Each row was made from one walk, in order. Every step used is in the known rows, and no mark comes twice. Write each row's walk.
In the rows, 128 means zero.
Known rows
zener, vados, besuf, putuza: [ 44 181 148 101 131 172 166  83  80 108 140 147 142 148 136 134 119 135
 102 145 162 122 182 138 140 156 114 156]
zener, lopab: [140 148 157  86 158 134 133 157 105 100 136 143 114 111 177 123 117 136
 113 104 128 101  96  90 171 109 147 111]
besuf, putuza, zener, guvab, pagodo, vados: [150  86  79 125 163 139 167 135 208 146 159 108 189 156 138 140 171 151
 156 161 109 100 135 112 164 169  99  69]
fezube, nizaf, besuf: [131 125 143 109 187 126  77 175 110 121 105 147  76  86 144 147 121 130
 106 142 186 150 143 126 113 180 123 109]
zener, vados, besuf: [ 48 178 144  93 126 142 178  91  80 124 149 153 119 146 134 110 106 146
 100 115 143 127 162 111 117 124 156 172]
pagodo, vados, fezube, guvab: [176 127 129 136  67  76 119 104 159 160 152 120 114 134  94 141 124  86
 153 127 132 168  51 144 134  86 126 169]
nizaf, zener: [126 138 127  87 141 141 117 179 121 100 101 135  82 108 147 145 157 142
 125 133 152 117 110 119 151 121 119 141]
vados, besuf, putuza: [ 98 152 160 108 129 148 158 115 103  86 117 157 155 143 132 126 144 114
  86 152 145 132 149 145 127 157 106 148]
nizaf, zener, vados: [ 72 166 114  82 147 165 128 148 102 122 126 125  72 113 152 159 130 165
 143 122 167 112 140 110 165 126 127 150]
pagodo, vados: [140 143 140 104 118 119 138 168 170 133 105 127 126 151 143 123 130  96
 111 143 134 147  86 109 144 115 118 139]
zener, guvab, lopab: [130 148 152  95 124 145 140  80  61 142 164 122 135 149 138 125 105 174
 132 113 114  93 117 146 112 137 148 104]
besuf, putuza, guvab, vados, fezube, nizaf, zener: [117  72  82 224 167 157  43 141 117 126 109 103 107  71 133 183 151 137
 142 133 121 111 205 156 144 113  88  63]
zener, guvab, pagodo, vados: [157  86  87 128 133 117 157 137 193 161 125  86 164 132 157 113 135 172
 178 125 124 105 143  90 172 134 128  94]
fezube, guvab, vados, besuf, putuza, zener: [136  99 146 112  92 125 168  82 131 120 155 205 173 151  88 127 160 120
 121 135  79 137 127 153 145 176 142 141]
guvab, pagodo, vados: [162 101 111 132 112  99 144 172 203 144 105 114 140 140 156 115 145 125
 133 123 121 137 106 101 164 133 124 121]
nizaf, besuf: [127 126 148  75 152 113 103 179 113 117 130 156  93 112 145 143 140 136
 116 117 165 129 120 125 135 138 126 132]
putuza, guvab, vados, fezube, nizaf, pagodo: [ 76 133 116 224 169 134  69 127  95 151 149 143 106 115  90 139 109 101
 127 122 105 124 163 125  93  93 141  80]
putuza, guvab, pagodo, vados, besuf, lopab: [151  77 103 124 146  82 160 150 190  80  97 101 157 124 164  63 112 169
 102  88  56 125 176  85  76  77 165 115]
vados, fezube: [119 151 130 146 110 107 113 135 100 129 172 130  97 129 117 145 145 102
 123 108 133 130  94 144 124  79 129 153]
guvab, lopab: [136 160 174  98 104 127 128 115  72 122 146 150 111 158 141 127 115 123
  84 110 107 125  84 159 103 140 144 129]
vados, fezube, nizaf, besuf: [142 116 121 155 174 102  58 165  88 137 144 127  64  78 127 159 122 114
 123 124 182 148 129 141  98 136 129 123]
pagodo, vados, fezube: [152 133 117 147 101  94 118 157 144 150 149 105 117 146 125 139 134  79
 122 127 131 150  75 125 130  67 126 151]
fezube, guvab, lopab: [157 157 185  85  69 107 130  61  85 136 149 164 109 146 109 130 108 131
 116 111 109 147  60 175 108 157 149 144]
vados, fezube, nizaf, pagodo: [ 95 189 142 175 166 137  89 140  72 129 148 141  79 124  85 142 106  71
 116 155 168 148 105 134  90 133 129 134]
fezube, guvab, besuf, putuza: [138 165 171  99  60 164 130  81 132 119 107 151 159 148  96 129 133 105
 145 139 126 136  98 183 136 175  89 153]
vados, besuf, putuza, zener, guvab, lopab: [115 135 146  91 153 154 183  59  59 114 195 151 191 175 110 122 129 159
  83 143  87  88 132 156  78 170 150 106]
besuf, putuza, guvab: [ 67 159 146 135 155 158 114 110 140  99 130 140 146 129 133 154 160 131
  97 147 129 118 157 151 127 123  74  87]

Write each row's walk
[153 151 152 143  47 136 110  69 107 135 151 129 151 139  76 145 133  87
 161 121 121 138  84 200 121 129  98 167] | vados, fezube, guvab, besuf, putuza
[107 167 154 131 179 135 150 150 126 121  79 144 134 152 103  90  84  69
  77 188 155 163 115  90  76 157 144 146] | fezube, nizaf, pagodo, vados, besuf
[188 132 131 137  34  96 125 103 156 169 135 111 148 152  79 115 110  72
 155 109  97 155  47 154 108  78 134 185] | pagodo, vados, fezube, guvab, besuf
[114  93 125 133 124 168 159  95  98 123 128 134 190 133 139 120 133 171
 157 129 118  88 210 128 175 150 126 103] | zener, guvab, vados, besuf, putuza
[138 106 116 173  84 106  99 153 102 152 162 138 109 130 127 143 141 110
 149  80  98 119 125 140 161  79 150 133] | guvab, vados, fezube
[173  45  63 143 186 126 156 142 175 138  65  70 149  85 159 100 118 194
 159 152 149 113 185  73 136 163 142 100] | fezube, nizaf, zener, guvab, pagodo, vados, besuf
[173 107  88 170 159 119  81 185 147 138  94  78  75  91 133 157 127  93
 131 154 161 153 104 117 124 106 111 129] | pagodo, vados, fezube, nizaf, zener
[127 170 132 141 128 106 122 167 124 146 153 127 118 165  88 135 118  53
 126 151 146 147  56 114 116  75 132 157] | nizaf, pagodo, vados, fezube
[186  96 122 120  79  83 148 116 211 154 110 128 139 129 127 117 141 128
 166 126 122 159  81 120 167 153 128 139] | fezube, guvab, pagodo, vados
[ 63 145 152 130 155 146 147  85 121  90 129 148 172 137 124 124 148 137
  70 144 121 120 180 142  96 116  97 117] | vados, besuf, putuza, guvab
[175  89  89 175  94  73 126 160 179 159 149  93 133 137 139 131 147 105
 148 104 117 139  94 118 149  86 132 134] | guvab, pagodo, vados, fezube
[138 102 157 123  68 132 148  73 118 116 111 176 166 130 111 125 135 127
 143 127 113 140 152 159 172 170 130 148] | fezube, guvab, vados, besuf, putuza
[134  89  87 203 138 138  87 112  91 169 155 100 112  96 129 140 113 153
 184 108 122 102 181 129 147 121 147  84] | zener, guvab, vados, fezube, nizaf
[180  84 127 116  76  65 185  93 197 143 107 138 167 135 120  88 127 133
 139 121 113 163 101 111 138 147 152 164] | fezube, guvab, pagodo, vados, besuf
[134 129 142 100 118 105 173 147 153 120 104 136 154 157 135  93 122 101
  84 140 126 150 108 101 113 108 143 165] | pagodo, vados, besuf
[123 138 124 121 178 159  93 175 121 104  73 124  63  84 149 151 138 139
 115 156 170 137 134 121 132 167 113 118] | fezube, nizaf, zener
[ 93 110 113 150 145 111 127 123 169 127 143 134 136 121 146 119 160 170
 115  97  99 113 157 118 126 108 123  86] | putuza, guvab, pagodo
[113 182 150 132 176 150 114 173 144 132  84 137 106 146 111 120  97  66
 101 192 167 164  95  99 107 165 118 120] | fezube, nizaf, pagodo, vados
[195  36  58 177 182  86  83 155 161 181 141  60 120  75 148 142 116 165
 192 123 169 128 163 105 133 140 133  79] | zener, guvab, pagodo, vados, fezube, nizaf, besuf
[110 158 134 107 114 197 138 103 109 120 124 107 183 147 126 125 130 146
 160 138 128  83 158 154 140 155  91 114] | zener, guvab, besuf, putuza
[120 103 113 127 118 151 131 127 119 150 141 130 141 127 146 124 133 177
 180 101 108  88 169 114 185 123 146  93] | zener, guvab, vados
[133 106  79 141  93 100 120  86 118 159 169 110  75  86 117 165 136 179
 214  89 155 127 126 139 175 120 146 158] | nizaf, zener, vados, fezube, guvab, pagodo
[112 156 142  98 128 152 112 144 127  71 106 118 126 129 134  82 106 152
 108  77  48  97 149 130  52  73 147 125] | putuza, guvab, besuf, lopab
[ 82 159 144 126 118 151 125 118 137 127 126 137 152 151 118 102 133 132
  94  99  77 102 131 136  73  84 119 118] | putuza, guvab, besuf
[101 149 112  85 191 169 128 150  69  59  75 105  50  74 162 110  73 184
 120 122 146 123 206  95  85 150 169 157] | fezube, nizaf, zener, vados, besuf, lopab
[131 135 146 110 121 135 164 137 151 103  94 131 177 160 135 120 134  88
  85 171 142 150 128 129 134 139  99 150] | pagodo, vados, besuf, putuza
